Each row was made from one small tree. Brackets hold a mark, then the marks that hang from it, in alphabetical order. Every link used is in the known rows. Write each row's tree.
Known rows
[lomav [ripo dabir dede] zomus]: -0.594  -0.663  2.772  2.425  -1.415  -7.950  -4.676  -0.979  0.448  2.607  -0.584  2.638  0.185  -1.529  -1.572  -2.597  1.837  3.848  -2.059  0.277  -0.730  -1.108  -3.438
[ripo belog dabir dede [lomav zomus]]: -0.126  -1.375  1.083  -0.580  -0.273  -6.426  -4.474  0.803  -5.146  4.614  0.361  1.702  -0.172  -1.733  -0.475  -0.482  2.385  3.467  -2.323  -2.600  -3.436  1.422  -0.027
[ripo belog [dabir zomus]]: -0.679  0.173  1.729  -3.705  0.927  -4.198  -1.157  -0.088  -5.501  -0.845  -0.093  2.236  0.098  2.791  -1.515  -5.179  3.933  4.327  -0.029  -3.428  0.228  -0.732  -1.748
[dabir [zomus dede]]: -0.276  2.046  3.982  -2.729  0.729  -3.231  -1.645  -0.924  -0.936  -1.196  -0.955  2.995  -3.479  1.210  0.095  -5.836  1.430  1.496  1.561  -2.785  1.224  -0.612  -0.592
[fidoner [ripo lomav]]: -1.794  0.267  1.065  -1.910  2.086  -3.621  -0.207  2.594  -2.038  2.274  0.437  0.590  -2.046  2.074  -2.724  -1.222  1.842  -0.068  -0.358  0.524  0.202  1.122  0.283
[lomav [ripo belog] [zomus dabir [dede radomuz]]]: 1.102  0.362  2.759  0.867  -3.481  -7.767  1.487  -1.745  1.526  1.288  0.262  4.807  1.543  -2.161  1.047  -1.832  4.114  1.322  1.395  -1.150  2.582  1.388  -0.719
[lomav [ripo dabir [dede radomuz]] [zomus belog]]: -0.559  -1.069  1.357  1.596  -3.048  -5.968  -1.712  -1.178  -0.476  1.646  -1.160  4.404  0.833  -2.855  -0.874  -0.834  4.141  2.413  -0.607  -0.367  -1.633  -0.478  -2.321
[lomav [zomus dede]]: 0.673  0.568  4.974  0.150  -0.282  -4.997  -2.657  -2.405  0.837  -0.081  -0.170  2.554  -3.155  -0.487  -0.251  -3.611  0.250  0.676  -0.565  -2.520  2.243  -0.885  -0.605
[dabir [zomus belog [dede radomuz ripo] lomav]]: 0.101  2.213  -0.435  -3.171  -1.858  -2.452  -0.234  -0.282  0.977  -0.302  -1.035  3.149  -1.900  -0.362  1.538  -3.448  3.823  -2.327  1.392  -2.570  0.955  2.786  -1.050
[radomuz dede]: 0.453  -0.364  2.634  -0.094  2.253  -0.325  -0.606  -0.739  -1.099  -0.428  -3.049  2.728  -0.044  2.946  -1.071  -3.105  -2.039  0.846  -0.270  -0.501  2.322  -1.525  -0.271
[zomus belog dabir [dede ripo] lomav]: 0.623  0.648  -0.229  0.019  0.654  -2.677  -0.437  -0.195  6.282  -0.140  -2.085  1.844  -1.359  0.037  2.843  -2.437  0.675  -1.420  0.508  -1.430  2.600  2.620  -2.051
[dabir [zomus belog dede]]: 0.071  1.551  3.928  -2.915  1.392  -1.352  -1.162  -0.597  0.061  -2.899  -1.886  3.802  -3.944  0.782  1.796  -4.705  2.060  0.688  1.851  -5.164  0.569  -1.287  -1.145
[lomav [ripo dede]]: -1.495  0.844  3.274  2.986  -0.116  -2.975  -2.906  0.194  0.103  3.374  -1.895  3.720  -1.047  0.309  -0.524  -3.584  0.212  1.650  0.060  0.545  -1.428  -0.312  -1.865
[ripo dabir [dede zomus]]: -2.310  -0.062  1.668  0.681  0.514  -3.367  -2.710  -1.558  -1.757  4.461  -0.906  1.692  -0.493  0.588  -0.482  -6.214  1.071  3.342  -1.000  -1.153  -2.169  1.693  -0.980
[dede [zomus [lomav ripo]]]: -2.134  3.010  1.074  -0.219  0.125  -5.115  -0.741  -2.161  5.136  3.015  -0.596  3.281  -3.056  1.017  0.669  -3.902  2.427  -0.881  -1.595  -1.369  1.722  2.027  -3.895
[zomus dabir dede [lomav ripo]]: -1.017  2.106  -0.180  -0.077  -0.413  -6.395  -0.107  -0.597  7.597  0.740  -2.419  3.920  -2.467  -0.715  1.802  -2.041  0.843  0.118  0.459  -0.136  2.218  1.009  -2.571
[zomus belog dabir dede [lomav ripo]]: -0.614  1.537  -0.140  -0.286  0.284  -4.472  0.717  -0.235  8.731  -1.014  -3.256  4.912  -2.908  -1.198  3.507  -0.903  1.373  -0.666  0.791  -2.493  1.774  0.370  -3.168
[dede radomuz [zomus belog dabir [lomav ripo]]]: -1.966  2.048  -1.404  -1.352  -1.752  -4.107  3.374  -2.194  6.859  1.084  -1.522  4.379  -0.757  -0.445  2.468  -1.740  5.298  -1.336  0.768  0.024  2.392  3.461  -3.311
[dabir [zomus belog [dede [ripo lomav]]]]: 1.202  1.156  3.971  -1.996  1.393  -2.871  -2.614  0.330  -0.368  0.448  -0.129  1.470  -2.401  0.498  0.888  -2.371  2.468  -1.020  1.572  -3.925  0.460  2.401  -0.720
[fidoner fulev [ripo dede]]: -2.057  -0.933  -1.594  -0.005  2.201  -1.995  -0.858  4.469  -2.712  3.008  -0.991  1.902  -1.004  0.419  -2.601  -4.612  2.439  1.030  -0.845  3.002  -1.263  0.506  -0.424
[ripo belog [dabir zomus] [dede radomuz]]: -1.436  -0.214  -0.669  -3.071  -2.204  -3.324  -0.962  0.840  -8.339  2.730  -0.692  3.597  1.594  0.142  -0.691  -4.838  4.440  4.370  1.204  -1.346  -3.699  1.128  0.458
[dabir [zomus lomav]]: -1.548  2.678  -0.129  -5.093  0.550  -3.322  -1.842  -0.071  0.571  -1.240  -1.068  2.127  -4.251  2.043  0.201  -4.316  2.969  0.578  -0.704  -1.124  1.500  0.225  -2.597
[fidoner [ripo dede lomav]]: -1.993  0.120  -0.040  -0.449  1.397  -2.779  -2.217  4.195  -2.845  5.140  -0.513  1.073  -1.927  0.175  -1.160  -1.709  0.731  0.426  -0.438  1.001  -3.622  1.866  1.020
[dede radomuz [ripo belog dabir] [zomus lomav]]: -1.486  0.400  -2.317  -1.085  -2.150  -4.934  0.521  -1.814  -2.517  5.444  1.378  1.441  2.708  1.413  -1.116  -4.382  4.538  0.262  -1.451  -1.333  0.543  5.614  -1.237
[ripo [dabir [zomus belog [dede radomuz]]] lomav]: -0.870  0.361  0.423  -5.202  -0.662  -4.736  0.505  -0.604  -3.288  -0.232  -0.950  3.827  -1.969  -1.065  -0.653  -0.486  4.590  1.176  2.451  -3.650  -1.620  1.348  1.207

Write each row's tree
-0.224  0.779  3.124  -1.408  0.484  -5.789  -1.404  -0.936  1.749  -2.366  -1.855  4.611  -1.740  -0.213  0.317  -3.519  3.253  2.600  1.246  -4.770  0.190  -2.018  -3.480 -> [lomav [ripo [dabir [zomus belog dede]]]]
-1.679  2.673  -1.957  -2.386  -3.252  -4.187  -1.012  1.898  -2.068  3.577  -1.278  5.549  -0.680  -1.266  1.887  -3.018  4.967  0.649  0.419  -1.410  -3.482  2.184  -1.772 -> [dabir [zomus [lomav [ripo belog [dede radomuz]]]]]
1.659  -0.401  3.262  0.738  3.074  -0.267  -1.290  -0.980  0.759  2.947  -1.091  0.812  0.785  1.993  0.936  -1.760  -0.060  -2.174  -0.803  -2.698  2.039  3.372  -0.841 -> [radomuz [dede [ripo lomav] [zomus belog]]]
0.511  -1.385  3.170  1.763  1.010  -2.999  -1.883  -1.148  -0.174  0.264  -1.087  1.699  0.501  1.167  -1.081  -3.595  0.192  1.234  0.411  -3.231  0.858  0.424  -1.189 -> [zomus belog [dede [ripo dabir]]]
-1.023  2.503  -1.201  -5.373  -1.436  -2.104  0.910  -0.485  1.003  -1.572  -2.222  5.055  -4.365  -0.817  2.217  -2.718  3.760  -1.518  1.645  -3.990  -0.313  0.988  -0.326 -> [dabir [zomus belog [dede radomuz] lomav]]
-0.245  -0.406  0.466  -3.682  -0.691  -4.299  -0.421  -0.301  -4.539  0.720  0.731  1.003  1.360  1.248  -2.724  -0.790  6.134  0.944  1.274  -0.121  0.615  3.212  -0.821 -> [dede radomuz [ripo [dabir [zomus belog]] lomav]]
-2.403  2.119  -1.923  -2.979  -1.690  -3.729  2.912  -2.534  3.202  2.285  -0.650  2.422  -0.936  0.803  1.015  -3.771  4.229  -0.396  0.358  2.036  2.820  4.454  -0.889 -> [dede radomuz [zomus dabir lomav]]
0.789  -0.622  3.305  -0.993  0.631  -3.322  -0.266  -1.767  3.178  -3.259  -1.005  1.879  -1.252  0.402  1.202  -1.723  3.031  1.292  -0.455  -0.621  4.045  -0.917  -2.579 -> [lomav [zomus belog dabir]]
-0.579  -2.533  -2.197  -3.192  2.740  -7.071  -0.163  2.853  -1.054  -0.242  0.911  0.788  -1.265  -1.024  -3.676  0.942  6.322  0.788  -2.952  -0.027  1.262  0.290  -1.787 -> [fidoner fulev [ripo dabir [lomav [zomus belog]]]]
-1.386  -0.111  0.841  0.349  -1.903  -0.199  -0.089  0.765  -6.843  4.655  -1.307  4.160  0.828  0.324  -0.193  -3.483  1.666  1.527  1.151  -0.634  -3.112  1.689  1.973 -> [ripo belog [dede radomuz]]
-0.082  1.736  0.187  -0.197  1.774  -1.876  0.241  -1.379  6.750  0.645  -3.419  4.625  -1.728  0.614  3.222  -1.995  0.491  -2.011  -1.784  -4.067  1.894  0.463  -3.974 -> [radomuz [dede [zomus belog [lomav ripo]]]]
0.251  -0.855  3.276  0.896  -0.847  -8.296  -2.110  -1.475  -1.203  0.587  0.844  2.914  1.268  0.383  -1.975  -2.026  3.554  3.574  -2.254  -2.626  1.506  -1.217  -3.554 -> [lomav [ripo belog dabir] zomus]
1.817  -0.375  4.065  1.517  -2.410  -3.365  -1.024  -2.331  0.034  0.438  0.402  2.594  0.102  -1.180  -0.227  -2.279  2.378  -1.534  0.673  -1.870  2.307  1.554  -0.174 -> [lomav [zomus belog [dede radomuz ripo]]]
-0.621  0.899  1.576  -1.963  -2.640  -7.201  0.758  -0.727  -3.642  0.995  -0.194  5.373  1.177  -0.203  -1.097  -3.945  4.860  3.192  2.077  -3.589  -0.612  0.304  -0.850 -> [lomav [ripo belog [dabir [zomus [dede radomuz]]]]]
-2.811  0.818  -5.617  -1.923  1.848  -4.163  0.721  3.699  4.103  4.287  -1.064  1.248  -1.461  -1.090  1.316  -5.566  4.537  -0.142  -1.804  3.784  0.072  4.340  -2.144 -> [fidoner fulev [ripo [dede [zomus dabir lomav]]]]
-2.242  1.422  -2.757  0.011  -3.007  -4.818  0.597  0.548  3.650  3.669  -2.520  4.279  0.070  -1.694  1.116  -1.367  2.766  0.593  0.909  4.103  -0.558  2.646  -1.617 -> [zomus dabir [lomav [ripo [dede radomuz]]]]
-1.280  1.113  -1.829  0.776  -0.719  -4.324  -1.055  2.033  3.081  3.756  -2.397  4.129  -0.105  -0.823  3.177  -2.232  1.924  1.499  -0.673  -0.277  -1.395  1.915  -2.744 -> [zomus dabir [lomav [ripo belog dede]]]
-0.670  -1.100  1.460  -0.662  -0.224  -6.800  -5.078  -0.184  -2.668  3.833  -0.045  0.951  -1.352  -1.776  -1.707  -0.353  1.806  3.060  -2.251  -0.068  -2.251  0.960  -0.384 -> [ripo dabir dede [lomav zomus]]
-2.187  -1.970  -2.457  -1.951  2.735  -5.072  1.029  2.704  -2.720  0.206  -0.048  1.138  0.373  1.952  -5.554  -3.937  3.948  2.611  -1.234  2.731  1.582  -0.480  -1.454 -> [fidoner fulev [ripo dabir]]
-1.276  -0.936  -1.946  -2.870  3.188  -3.533  1.280  4.707  -4.943  2.997  0.797  1.716  -0.679  1.315  -3.290  -1.096  4.533  -0.037  -0.952  0.139  0.026  2.246  0.544 -> [fidoner fulev [ripo belog lomav]]
1.657  -0.732  1.607  -0.561  -2.366  -6.141  0.236  -0.688  -2.760  3.309  2.554  0.342  3.388  0.118  -1.096  0.146  5.295  0.180  0.198  2.171  3.411  5.137  0.291 -> [dede radomuz [ripo belog [lomav [zomus dabir]]]]
1.020  0.063  4.233  -1.410  0.944  -4.303  -2.485  -1.178  1.257  0.193  -0.454  2.901  -4.515  -1.882  1.195  0.571  1.537  -0.934  -0.422  -5.030  0.433  0.093  0.122 -> [ripo [lomav [zomus belog dede]]]
-1.177  -1.112  -1.144  -1.425  2.795  -2.360  1.818  3.923  -4.402  1.095  0.358  2.285  0.006  2.210  -2.960  -4.086  3.887  0.730  -0.904  0.123  1.146  0.413  -0.552 -> [fidoner fulev [ripo belog]]
0.911  -0.155  1.661  -2.314  -1.557  -5.181  1.073  -1.640  1.827  -0.058  -0.619  3.297  -1.603  -2.792  1.421  1.503  3.919  -0.571  1.666  -1.217  1.687  2.252  1.279 -> [ripo [lomav [zomus belog dabir [dede radomuz]]]]
0.249  -0.540  0.034  -1.264  -2.551  -5.048  -0.541  0.624  -3.619  4.663  0.295  2.538  1.123  -2.429  1.204  0.383  4.218  1.588  0.280  1.163  -1.584  3.806  1.611 -> [ripo belog [dede radomuz] [lomav [zomus dabir]]]
-0.941  0.003  1.719  -0.238  1.056  -1.506  -2.663  2.054  -5.353  5.510  -1.026  2.742  -1.401  0.259  0.426  -1.336  0.683  1.283  0.014  -2.392  -3.947  2.357  1.482 -> [ripo belog dede lomav]
-0.645  0.087  2.354  -0.741  -0.811  -0.388  1.703  -1.535  -1.359  -0.080  -2.159  4.904  -2.023  -0.120  0.091  -2.148  1.160  -0.613  2.613  -3.082  -0.086  0.087  1.654 -> [zomus belog [dede radomuz]]
-1.010  0.437  1.424  -0.460  -0.395  -5.605  -3.131  1.386  -3.757  2.373  -0.979  3.781  0.999  0.240  -0.064  -4.937  3.592  4.922  -0.155  -2.510  -3.128  -0.462  -2.920 -> [lomav [ripo belog [dabir zomus] dede]]
-1.683  1.657  -1.066  -2.392  -1.944  -3.044  0.906  -1.186  0.549  1.848  -1.845  4.350  -3.025  -0.456  -0.146  -2.180  1.097  -1.295  0.884  -0.976  0.121  1.817  1.178 -> [zomus [dede radomuz] lomav]
-1.888  0.664  -1.795  -0.920  -2.099  -5.272  -0.003  -2.723  -0.158  4.647  0.975  0.742  1.502  1.400  -2.278  -4.350  3.906  -0.077  -1.337  1.316  1.830  5.121  -1.669 -> [dede radomuz [ripo dabir] [zomus lomav]]
